Each row was made from one small tree. Brackets hold a mark, then the marks that hang from it, in the order of their numbers. Every link used is in the known rows. Write each row's tree.
Known rows:
{j494 {j364 j378} {j945 j742 {j872 j59}}}: [ 33 -63  52 -24 -15 -49  10  10  -9  82 -16 -18  10 -26  -9  42   8  -6
  18]
{j945 j494 j742 j872}: [  0  -9   9 -13  10 -63  -2 -11 -11  75 -43  13 -48 -47   4  41  78 -23
  12]
{j447 j571}: [-23 -10  23 -18  28  -7  23  19  -6  48 -17  46 -49 -11  79  14  18  -5
  64]
{j791 {j32 j945}}: [  8  -8  50 -29  38 -21 -35  18   6   7 -20  47 -59 -18  40  35   5  -4
  62]
{j571 {j681 j742}}: [-30  -3  28 -15  25  -7  38  34 -20  35 -19  44 -59  20  58  25 -18   0
  58]
{j32 {j945 {j494 j364} {j872 j59}}}: [  4  -6  35  -1  25 -52 -24   5 -13  58 -44  32 -24 -32  15  60  31 -21
  -2]
{j571 {j681 {j742 {j945 j494 j872}}}}: [-12  -3   8  -6   7 -14  29  25 -23  50 -31  32 -54  17  49  28   1   0
  43]
{j364 {j494 {j945 j742}}}: [-17 -50  55 -31  28 -36   5   9  15  46 -20  44 -29 -11  23  14   7  17
  57]
{j364 j378 {j494 {j945 j742 {j872 j59}}}}: [  1 -45  59 -32   7 -41  -4  22  36  54 -37  16 -19 -12  -9  30   9  17
  77]
{j32 {j945 j494 j742 {j872 j59}}}: [ -2  -7  28  -7  40 -74 -35   3 -11  56 -53  28 -60 -38   9  60  49 -22
   7]
{j791 j32}: [ 12 -13  46 -33  25  -4  -5  16   3  14 -17  45 -46 -18  40  24  -3  -5
  69]
{j945 {j494 {j364 j378}} {j872 j59}}: [ 24 -11  28  -4 -14 -35  14   2 -13  82 -50  10   9 -36  -6  57  29 -27
   7]
{j32 j945}: [-17 -10  42 -12  52 -35 -26  22   6  31 -18  50 -57 -12  42  36  17  -5
  26]
{j494 j364}: [ -3 -32  44 -19  10  -6  25  15 -15  57  -3  26  -3 -11  34  24   1 -11
  14]
{j945 {j494 {j364 j378}} j742 j872}: [ 10 -18  16 -15 -14 -60  -2  -5  -6  89 -37 -12 -22 -43 -12  45  76 -24
   6]
{j494 {j364 j378} {j945 {j872 j59}}}: [ 35 -55  55 -17 -17 -29  17  12  -4  76 -11  -4  27 -20   1  41  -7  -3
  19]
{j945 j494 {j872 j59}}: [ 14  -2  21  -2  11 -38  14  -4 -17  68 -55  35 -18 -40   9  53  30 -26
  13]
{j364 j378 {j494 {j945 j872}}}: [ -3 -37  57 -28   3 -26  -3  23  47  50 -24  25 -10  -8   2  21  11  24
  78]
{j945 {j494 {j364 j378}} j742 {j872 j59}}: [ 21 -22  24 -12 -10 -63   4  -2 -21  90 -57 -11 -16 -44 -21  60  50 -32
   5]
{j945 {j494 j364} j742 {j872 j59}}: [ 16 -23  22 -11  -2 -63  10  -9 -36  88 -56   1 -17 -48 -11  58  48 -35
  -5]
{j32 {j945 j742}}: [-20 -19  39 -18  55 -55 -33  19   1  37 -23  36 -74 -18  32  38  32  -8
  24]
{j681 {j742 j945}}: [ -9 -41  23 -25  17   8   8  22   4  40 -21  31 -44  34  48   6  14  14
  18]

Write each row's tree:
[ 25 -20  -5   0  -3 -24   0  -1  -7  71 -37  23 -28 -18  25  26  43  -7
   6]	{j742 {j945 j494 j872}}
[  5 -18  14 -14  -6 -60   4 -13 -22  87 -36  -1 -23 -47  -2  43  74 -27
  -4]	{j945 {j494 j364} j742 j872}
[ 28 -53  49 -19 -20 -28  13  10   6  75   2  -5  22 -19   8  30  11   3
  20]	{j494 {j364 j378} {j945 j872}}
[-14  -8  10  -6  12 -11  30  28 -22  47 -27  36 -57  23  55  24  -7   0
  43]	{j571 {j681 {j742 {j945 j494}}}}
[ 22  -4  45 -21  19 -34 -33   7  -7  26 -38  34 -36 -33  21  52  15 -16
  43]	{j791 {j32 {j945 {j494 j364} {j872 j59}}}}
[ 19 -51  42 -21  20 -54  11   1 -15  63 -25  19 -27 -32  14  36  11  -5
  27]	{j494 {j945 j742 {j872 j59}}}
[ -6 -43  59 -29  10 -22  -2  25  49  46 -18  31 -16   1  10  16   0  25
  77]	{j364 j378 {j494 j945}}
[ 15 -70  49 -24   4 -42  16   2 -18  73   6   4  -3 -18  23  23   8  -3
   4]	{j494 j364 {j945 j742}}
[ -6 -35  20 -25   9   4   7  19   2  45 -27  25 -39  25  40  11  25  13
  19]	{j681 {j742 {j945 j872}}}
[ 23 -61  53 -19 -10 -22  14  15   9  70  10   3  15  -6  18  23  -5   5
  20]	{j494 {j364 j378} j945}
[-22   3   1  -8   7 -12  32  22 -24  57 -32  34 -58   6  82  21  20  -2
  66]	{j447 {j571 {j681 {j742 {j945 j494 j872}}}}}
[ -2 -31  20 -14   9 -52   6  -5 -17  79 -25  10 -33 -29  14  33  52 -25
  -5]	{j945 {j494 j364} j742}
[ 36 -30   5   1 -12 -23   8   1 -24  80 -45  14  -6 -18  15  38  23 -15
  -7]	{j742 {j945 {j494 j364} {j872 j59}}}
[ 39 -29   6   0 -17 -23   4   6 -14  81 -46   6  -5 -16   8  40  24 -13
   0]	{j742 {j945 {j494 {j364 j378}} {j872 j59}}}
[ 27 -64  50 -22  -3 -49  19   0 -31  79 -15  -2   9 -31   6  40   6 -10
   4]	{j494 j364 {j945 j742 {j872 j59}}}
[ 31 -26   0  -2 -20 -21   0   3  -4  80 -32   5 -10 -15  14  29  42  -8
   1]	{j742 {j945 {j494 {j364 j378}} j872}}
[  4 -22  35 -24  27 -49  11  10 -27  59 -50  17 -46 -38   2  48  24 -21
  34]	{j945 j742 {j872 j59}}
[  2 -39  60 -27   5 -27   0  24  40  50 -34  27  -7  -8  -2  29  -2  20
  78]	{j364 j378 {j494 {j945 {j872 j59}}}}
[ 32 -23   1   1   0 -26   4   1 -17  72 -50  24 -24 -18  19  37  25 -13
   5]	{j742 {j945 j494 {j872 j59}}}
[-25   0   7 -12  11  -6  34  29 -24  50 -28  34 -60   9  85  18  11   1
  74]	{j447 {j571 {j681 {j742 {j945 j872}}}}}
[ 19 -61  44 -23  -6 -47  15  -3 -21  78  -2  -3   4 -30  12  29  24  -4
   5]	{j494 j364 {j945 j742 j872}}
